What can hang from each mark
J: B F V
P: B
X: B Y
B: J P W X Z
Z: B E
W: B
E: Z
F: J

Every row comes from one small tree of marks. Brackets hold a mark, then the marks that hang from it, in alphabetical order. Every link used is in the known rows. Which tree was each row made from?
In the rows, zero is written as 128.
Known rows
(X (B J (Z E)) Y): [150 154  91 150 115 111 105 174 133 149 171 165 122 164 121 115 100 160
  99 109 110 128 106 144 143]
(P (B J X)): [177  57 119 142 120 103 122 134 149 153 120 121 121 137  83 113 164 133
 118  98 129 182 121 149 117]
(F (J B)): [133 144 183  64 179 103 159  80 159 143  77  97 105 176 127 188 119 109
 155 138 121 146 162 124 105]
(W (B P Z)): [ 98 147 167 153  85 156  86 158 127 118 157 125 149 156 149 125 121 154
 140 114  98  93 156 112 126]
(W (B J P X Z)): [123 100 109 168  65 135  74 182 133 109 145 136 149 148 125 103 124 146
 131 108 115 127 138 127 129]
(F (J (B P) V)): [124 134 139  66 185 151 167  84 137  89  83  78 124 142 149 167 127  79
 153 142 130 145 178 116  97]
(E (Z (B P W))): [110 103 154 168 150  95 185 122  47 111 159 134 114 105 119  70 148 168
 102  85 137 137 149 127 144]
(W (B J (Z E))): [164 147 127 161 106 128 106 187 116 177 166 165 136 147 146 143  88 168
 119 112 118  71 129 137 150]
(J (B P W) F V): [ 99 120 155  80 140 139 166  52 134  92  73  85 122 103 133 139 141  87
 148 178 145 111 146 113 132]
(J (B Z) F V): [110 193 158  44 172 184 180 101 165 134  73 107 126 121 170 186 109  97
 161 181 136 100 138 109 117]
(Z (B (J F V) X) E): [136 117  58 105 189 118 191 112 102 137 106 152 126  95 156 115 138 112
 127 140 180 150  92 160 130]
(Z B): [117 114 161 106 180  98 157 122 121 161 134 130 116 157 127 144 170 186
 132 105 116 157 144 128 102]
(X (B (J F) P Z) Y): [101 127  52 117 113 135 107 161 173  70 148 142 146 189 127  92 105 152
 123 142 111 143 140 117 122]
(P (B W X (Z E))): [147 161 176 198  81 132 115  92  81 171 135 129 117  57 101  75 129  81
 118 119 149 122  84 138 179]
(E Z): [131 130 179 127 153  89 150 128 108 145 142 143 109 134 146 152 130 123
 120  96 109 111 121 148 107]
(W (B P (X Y) Z)): [ 57 133 143 156  48 121  65 128 135  81 130 104 140 125 124  88 126  87
 148 138 108 150 116  96 143]
(B P): [122 109 155 135 143 106 118 134 132 103 147 128 121 164 133 140 153 138
 133 107  91 131 163 123  99]
(P B): [158 102 174 128 138 122 128 110 145 154 129 111 118 137 109 136 158 134
 128 101 110 141 142 132 114]
(B J W X (Z E)): [153 140 106 183  95 106 102 146 107 160 142 166 119  86 102 122 115 120
 110 131 149 125  81 145 159]
(W B): [112 102 200 122  97 102  72 100 145 155 125 111 137 158 140 174 157 146
 142 117 102  99 121 138 107]
(W (B (J V))): [144  63 116  97 112 138  77 131 160 152 118 111 156 136 139 185 156 158
 123 123 128 112 117 138  97]
(X (B (J V) Z) Y): [125 121  70 103 113 163  75 155 171 127 138 122 151 138 120 156 136 151
 103 126 122 151  98 128 102]
(X (B P Z) Y): [ 80 154 135 145  92 138  81 141 146  91 166 121 135 170 123  98 130 141
 119 112  84 138 135 115 118]

Which tree is each row?
[115 117 153 149 178  97 203 154  62 113 166 146 107 139 147  86 134 175
 112  69 110 137 170 131 120]
(E (Z (B P)))
[126 129 167  56 155 132 134  34 140 135  56  67 122 103 118 190 138  81
 145 167 161 140 121 121 113]
(F (J (B W) V))
[120 199 162 138 136 133 196 104  95 122 123 137 107 113 142  94  73  99
 143 165 134  79 159 108 184]
(J (B P W (Z E)) F)
[136 148  79  88 161 139 143 173 176 125 121 164 141 163 147 158  95 155
 144 152 133 108 138 123 112]
(B (J F) Z)
[132 185 167 166 116 118 116 120  96 159 151 155 120  90 128 136 108 124
 122 128 132  89 103 127 158]
(B W (Z E))
[153 119  81 139 144 149 129 212 141 104 166 160 134 164 120 128 106 178
 123 108 103 127 180 116 112]
(B J P Z)
[106 184 128 176 104 126 103 145 109 107 184 146 123 152 141  82 106 122
 113 106  91 115 129 131 147]
(X (B P (Z E)) Y)
[133 109  90 152  87 182  66 144 129 108 164 127 167 123 117 121 142 178
  91 100 131 115 121 136 115]
(X (B (J V) P W Z))
[156 141 105 203  86 131  95 165  88 135 194 166 140 148 113  88 108 183
  85  87 120  93 131 152 158]
(X (B J P W (Z E)))
[209 141  95 166 151 152 161 193 114 173 171 162 118 124 113 103  89 161
 106  98 122 110 151 135 157]
(P (B J (Z E)))
[ 83 173 160 165  61 105  78 113 119 141 131 130 121 100 137 107 105  68
 142 145 128 119  72 121 164]
(W (B (X Y) (Z E)))
[108 188 150  60 152 168 144  80 144 128  60  87 125 103 150 177 116  48
 159 156 152 154 113 119 107]
(F (J (B X Z) V))
[144  54 121 145 102 114  88 167 138 119 153 129 144 185 119 133 143 177
 121 101 105 115 172 131 114]
(W (B J P))
[193 136 102 180 122 135 145 173 105 166 154 157 115 104 107  86  99 120
 114 101 132 140 120 146 158]
(P (B J X (Z E)))
[163  81  92 179 162  86 178 160  61 135 171 160 113 124 100  75 138 202
  93  89 141 142 165 132 158]
(Z (B J P W) E)
[119 115  50 112 132 180 125 143 142  71 119 133 163  94 135 120 112 130
 131 169 163 103 132 107 125]
(B (J F V) P W Z)
[126 191 181 138 112 151 144  73  95 170  95 117 103  46 135 140 120  61
 129 154 150 112  82 131 165]
(J (B W X (Z E)) V)
[ 98 126  89  91  85 170  85 122 161 121  85 121 174 107 165 154 125  98
 153 164 164 108  79 135 117]
(W (B (J F V) X Z))
[135 145 168 147 104 153 115 124 133 155 123 115 124 112 115 109 143 101
 136 115 119 158 110 132 129]
(P (B X Z))
[125  88  75  75 147 126 121  99 177 111  79 122 143 117 144 166 151  91
 144 160 160 147  85 151  89]
(B (J F V) X)
[125  80  45  84 201 149 192 150 125  83 119 130 147 139 141 113 142 168
 130 131 154 151 166 126  98]
(Z (B (J F V) P))
[153 177 162 180 118 138 137 123  99 170 143 138 111  89 134  83 119  83
 129 109 125 132 106 141 154]
(P (B X (Z E)))
[111  35  72 160  79  69  88 124 138  69 119 117 119 114  58  88 157 103
 116 146 138 195 113 113 137]
(B J P W (X Y))
[ 78 100 136 117 141  67 135  97 131 124 105 111 103 126 106 108 180 121
 140 136 134 213  99 115 119]
(Z (B (X Y)))
[105 121 176 100 133 100 172  68 135 103  93  97 112 142 115 121 130 114
 149 170 128 113 165 110 144]
(J (B P W) F)
[158 177  82 119 165 129 165 181 137 140 140 183 131 142 156 138  65 134
 132 146 136  89 130 138 137]
(B (J F) (Z E))
[132 118 164  88 163 150 159 109 133 117 108  91 112 130 139 160 151 110
 138 130 102 130 176 114 110]
(J (B P) V)
[100 146 166  53 150 129 158  43 163 132  45  88 113 113 152 172 157  48
 166 182 144 142 101 137 107]
(J (B X) F V)
[150  61 102 105 129 126  94 118 149 138 117 116 142  99 103 176 166 147
 110 136 150 132 104 132 105]
(B (J V) W)
